Each row was made from one walk, in order. Every step used is in the known rows, and no mark comes twice. Write each row's walk.
Known rows
D, Z, A, M, G: [-20.8   2.9  -6.2  -2.4  33.6  22.1  -3.4 -11.8 -15.0  26.3 -15.8  22.7
   3.3  16.0   6.5  19.2  12.7  19.5 -17.5  -3.4  -4.8]
D, Z, A: [-14.2   5.9  -3.8  14.2  11.2  16.1  -2.7  -9.6 -16.8  17.1 -14.0  12.7
   5.3  -1.1   2.9  13.6  -0.8  11.0  -1.1  -4.8   5.8]
L, M, Z, A, G, D: [-13.3  -7.0 -20.1   7.4  29.1  23.2  -7.7 -15.6  14.1  23.5 -12.1  -3.3
  -0.8   7.6   9.0  21.2  23.8  20.5 -19.4  -6.2  -8.9]
Z, L, M: [10.0 -7.2  0.3 -2.6 24.2 23.7 -7.5 -6.3  5.2  6.2 -9.2 13.8 29.4 10.7
  4.7 10.3 14.0  0.8 -5.8 -1.6  3.1]
M, G, D, Z, L: [-10.1  15.3   0.0   8.6  40.7  24.4  -4.1  -8.8  -4.7  24.9  -8.6  21.1
  22.7  11.5   1.7  13.1  21.5  10.3  -1.8  -6.5  -6.5]
L, M: [  0.4  -3.1  -8.5  -6.8  21.0  16.4  -0.5  -7.1  13.3   6.4  -6.0   0.2
  11.5  16.5   8.6  12.6  14.1   0.5 -11.8  -0.5  -6.7]
Z, A, M, D, G: [-14.8 -12.5 -17.2  -3.7  38.8  12.6 -13.0  -4.9  -1.6  26.0 -11.7   1.7
  13.8  29.6   3.6   5.8  15.3  10.4 -20.4  10.5  -4.7]
L, M, G: [ -7.6   5.9 -10.0 -12.7  29.8  13.2   4.9  -9.7  16.4  13.8  -6.1   6.9
   9.3  26.5   8.0  12.9  19.5   4.4 -16.4  -1.0  -8.8]
L, M, G, D: [ -4.2   2.8 -16.8 -10.2  41.4  14.4   1.7 -12.7  32.5  20.0  -3.1  -2.6
   8.0  24.4  10.6  12.4  27.7   6.5 -12.2   0.3 -19.7]
G, M, D, Z: [-17.6   9.9   3.9  -2.7  59.2  22.5  -1.4 -14.6  -6.3  24.5  -2.5   9.1
  10.4  25.4  -2.8   6.4  11.4   2.3  -8.7  -1.3 -16.5]
M, Z, A, D: [-12.5  -9.1   9.1  18.4   1.5  16.8  -8.1  -5.4  -9.7   9.9  -9.0   3.0
   7.4   8.5   3.4  13.2   7.3   8.1 -11.8  -2.6   7.5]
Z, A, L, M, D, G: [ -7.3  -3.3 -13.3   5.0  41.6  19.3  -6.9  -6.9  -2.7  19.2 -13.8   3.8
  23.9  30.8   1.1  -2.3  23.7   9.3 -14.2   3.5   4.2]
L, M, Z, A: [-10.2  -6.4   0.6   7.1  19.2  16.3  -3.4 -12.2   9.0  10.7 -11.1  20.2
   7.4   8.2   5.8  17.0   3.3  16.8  -6.8  -4.6   5.0]
Z, A, G, D: [ -6.0  -4.3 -30.7  11.6   7.8  13.4 -10.7 -11.7   5.7  25.8 -13.6 -17.3
  -1.6  -0.5   7.6   9.8  18.5   5.3 -19.9  -0.4  -2.5]
A, D, Z: [-13.7   2.8   6.3   7.9  15.2  28.2  -2.1  -1.5 -22.5   9.4  -5.7  -8.8
  11.1  16.2   4.6  16.3  19.1   1.9 -11.4  -5.1  -9.4]
A, D: [ -1.6  -6.4   0.8   5.0   1.7  18.0  -5.4  -0.4  -4.8   5.0  -3.8 -17.0
  11.7  17.1   6.2   8.9  18.1  -7.6 -16.7   1.3  -3.9]
G, M, D, Z, A: [-17.6   2.8  -0.8   4.3  54.4  19.1  -5.4 -20.0  -7.1  31.2  -9.7  10.8
   7.4  13.7  -3.3   3.2   2.3   8.1  -3.2   0.3  -6.4]
D, G, M, Z, A: [-24.3  11.0  -2.0   4.6  36.2  14.2  -6.6 -10.8 -14.4  24.2 -14.3  20.3
   2.6  23.4   1.6  12.0   8.8  16.8 -21.7  -4.2   0.4]
L, M, G, D, Z: [-16.3  11.6 -10.8  -6.8  54.0  25.0   5.4 -14.1  15.1  24.7  -5.1   5.4
   6.8  22.8   8.7  20.5  29.3  16.1  -6.6  -6.2 -24.8]
A, M, G, D, Z: [-18.4   6.1  -8.5  -6.5  50.4  25.7  -1.9  -9.0   3.0  25.6  -6.9  12.0
   4.4  24.5   9.2  21.3  30.9  15.7 -19.8  -3.4 -26.3]
D, G, M, Z: [-24.8  18.3   1.5  -2.4  40.6  17.8  -2.7  -5.2 -13.2  17.5  -7.5  18.7
   5.3  34.6   2.0  14.9  17.5  10.5 -27.7  -5.6  -9.9]
D, G: [-14.2  12.0 -14.2   1.0  12.0  10.5  -2.7   2.4  -9.2  11.6  -8.5  -0.9
  10.6  24.8   5.2  10.5  16.3   2.0 -19.9   0.6  -2.5]
D, Z, A, L, M, G: [-14.1  12.1  -2.2   6.3  36.2  28.7   3.0 -12.9 -17.0  18.9 -18.2  24.9
  12.9  16.4   4.1  11.3  21.8  18.9 -11.3 -10.4   3.9]
M, D: [-6.0 -0.5 -4.8  3.4 21.5  7.2 -4.4 -5.0 11.6 12.3 -0.1 -1.2 15.1 19.7
 -0.3  0.3  6.6 -6.9 -8.0  6.3 -1.6]

Which walk is each row?
[-11.1  15.8  -5.3   1.0  53.8  32.3   3.9 -10.4   0.7  19.0  -8.9  14.4
  15.4  25.6   6.8  12.9  39.5  14.2 -13.5 -10.6 -16.9]
A, L, M, G, D, Z
[ -4.7   6.9  -4.4  24.6  22.9  24.5  -6.9  -8.7 -15.0  17.9 -15.4  11.7
  12.7  -1.1   3.7   5.2  18.7  12.1  -4.3  -7.3   2.6]
G, D, Z, A, L
[ -7.9   9.5 -14.3   0.8  24.5   6.7  -0.5  -8.1  19.9  20.2  -3.3  -0.2
   5.6  18.4   7.3   7.9  20.6   1.2 -13.6   1.1 -11.8]
M, G, D
[-21.5  10.2 -15.2   2.0  33.6  28.5  -4.9 -17.7 -27.3  31.5 -18.7   1.4
  -6.1   7.6   2.9  16.1  15.0  11.8 -26.0  -9.4  -6.0]
D, Z, A, G, M
[-11.8  -3.8  -9.7  -1.0  29.7  20.3 -10.1  -9.0 -16.0  25.2 -14.4 -16.8
   6.2  27.7   4.6   6.1  21.1   3.4 -25.2   2.3  -7.4]
Z, A, D, G, M
[-13.6  -0.5 -16.0  -9.8  45.9  15.0  -1.5  -4.9  13.1  18.1  -3.3  -6.9
  18.3  38.9   3.2   7.9  22.1   4.3 -13.6   6.3 -13.9]
L, M, D, G
[-19.1  19.0  -9.2   3.7  36.4  17.3   3.2  -9.6   4.0  24.4  -5.1   8.0
   5.2  17.9   5.3  15.5  22.0  10.3  -7.8  -5.5 -16.4]
M, G, D, Z
[-20.3  12.8  -2.8  -1.2  30.4  24.2  -3.9 -10.6 -12.8  18.1  -8.7   9.0
  -3.5  22.7   2.6  17.3  21.8   6.3 -37.8 -10.2  -9.0]
A, G, M, Z
[-10.4   1.1   4.8  -0.2  24.2  19.8   0.3  -6.8  10.1   4.1  -4.0  18.0
  10.5  19.3   6.3  19.5  12.5  11.0 -13.0  -6.0  -5.2]
L, M, Z
[  5.6  -1.5  -8.9  -5.8  45.4  21.4  -5.2 -12.1  24.0  21.0  -7.2  10.5
  26.6  18.0   6.8  10.3  27.7   6.1  -6.1  -0.9  -9.1]
Z, L, M, G, D
[ -2.5  -7.7  -7.7  -6.8  38.2  14.1  -1.7  -9.9  23.2  12.2  -0.3  -3.3
  17.4  25.3   3.2   5.5  13.6  -1.8  -5.9   5.5 -10.0]
L, M, D
[  6.7 -12.2   0.9  -2.8  42.2  21.1  -8.8  -9.3  14.7  13.0  -3.8   9.8
  34.5  18.8  -0.5   3.2  13.4  -1.3  -0.4   4.6   0.6]
Z, L, M, D
[-13.0  -4.4   7.5  -0.1  21.6  20.2  -6.9  -1.3  -2.5   4.7  -5.8  25.2
   7.8  21.2   7.1  20.6  14.6  10.1 -25.6  -3.1  -6.3]
A, M, Z
[-14.8  14.7  10.3   1.4  44.8  25.3  -9.9  -4.4 -21.6  17.8 -11.2  31.6
  24.0  28.3  -1.8  12.0  17.5  10.6 -21.7  -7.0  -0.3]
D, G, M, Z, L
[ -0.8  -8.4  11.8   1.8  35.2  43.1  -6.2  -6.1 -17.4  10.4  -9.5   2.1
  31.5  15.0   4.0  18.8  26.5   7.1  -3.7  -7.4  -7.5]
A, D, Z, L, M
[-16.6  -3.8 -13.6   4.7  16.7  22.8  -4.4 -12.7  -2.2  16.9 -15.0   6.5
  -0.8   9.9   6.5  22.1  15.9  18.7 -24.2  -8.1   2.5]
L, M, Z, A, G
[-18.1  12.1 -20.1   7.4  25.3  28.0  -3.2  -7.5  -9.9  23.3  -8.7 -11.6
   0.4   8.8   6.5  20.8  29.5   8.6 -20.7  -8.4 -17.7]
A, G, D, Z
[ -9.2   0.7  -6.9 -12.8  26.9  14.9  -3.0  -4.7   3.8  14.2  -7.7  12.8
   5.4  27.9   8.8  14.1  20.6   4.2 -28.9   1.3  -9.7]
A, M, G
[-13.5   1.1   3.0  17.4   2.8   8.2  -5.3  -7.4  -3.5  10.8 -10.9  22.5
   4.9   2.4   2.5  12.3  -3.9  11.9  -7.8  -3.7  13.0]
M, Z, A
[ -1.8 -15.7  -9.6  -0.2  12.9  14.3 -11.5  -7.8   0.4  14.0 -13.9   8.5
   5.9   7.3   8.9  10.8   6.4   6.8 -19.0   3.6   2.2]
Z, A, M
[-21.2   8.5 -17.5  12.1   9.0  23.2  -3.9  -9.7 -27.2  23.9 -18.4  -0.6
  -2.4   0.2   4.1  17.8  11.6  12.8 -18.9  -8.5   3.6]
D, Z, A, G
[-4.6  4.0 16.3 14.9 11.2 19.1 -8.5 -1.2 -9.8  4.3 -7.3 33.1 25.8  7.6
 -0.8 12.6  5.0  5.7 -7.7 -6.3 13.0]
M, Z, L
[ -1.2 -13.2  -3.7  11.5  -2.6  14.5  -8.9  -6.1  -5.5  12.1 -10.6 -15.0
   9.2   6.5   5.6   6.5   8.6  -1.3 -11.0   2.7   5.7]
Z, A, D
[ -2.1   9.8  -3.7  -4.2  29.5  20.7   3.1  -6.0   2.1   7.6 -10.1  15.5
  17.0  28.4   6.1   5.9  29.4   2.9 -22.7  -5.6  -0.8]
A, L, M, G
[ -5.4   5.3  11.7   7.9  24.4  26.8  -0.7  -2.8  -4.5  -1.9  -7.7  26.8
  18.6  21.7   4.3  12.1  23.6   9.3 -19.4 -10.5   2.5]
A, L, M, Z
[-11.6   9.9  -6.0  10.4  28.2  20.3  -2.2  -6.9   0.3  17.1  -4.3   1.9
   7.8   7.7   5.9  15.5  17.2   7.4  -3.0  -5.1 -15.4]
G, D, Z
[-12.2   6.5   5.9  12.3  53.0  26.8  -6.6 -16.3 -22.0  25.2 -12.9  19.5
  15.6  16.2  -4.9  -3.8  12.7   6.9  -9.8  -4.3   1.4]
G, M, D, Z, A, L
[-19.9  -8.5  -2.7   4.6  26.3  25.3  -5.9  -5.1  -7.0  15.7 -12.3  -3.5
  10.7  27.9   7.1  19.7  23.6  19.5 -18.1  -2.8  -3.8]
L, M, Z, A, D, G
[-12.2  -7.2  12.5   9.0  25.5  22.3  -8.8 -13.4  -9.3  17.7  -9.5   4.7
   3.3  16.7   2.3  10.4  10.8   7.1 -19.4  -3.7  -1.7]
G, M, Z, A, D
[-18.8  11.7 -13.2  10.8  31.8  13.8  -0.8 -14.9   2.1  31.3 -12.0   9.1
   2.1   6.7   5.3  13.0  12.6  16.9  -2.2  -3.7  -6.1]
M, G, D, Z, A
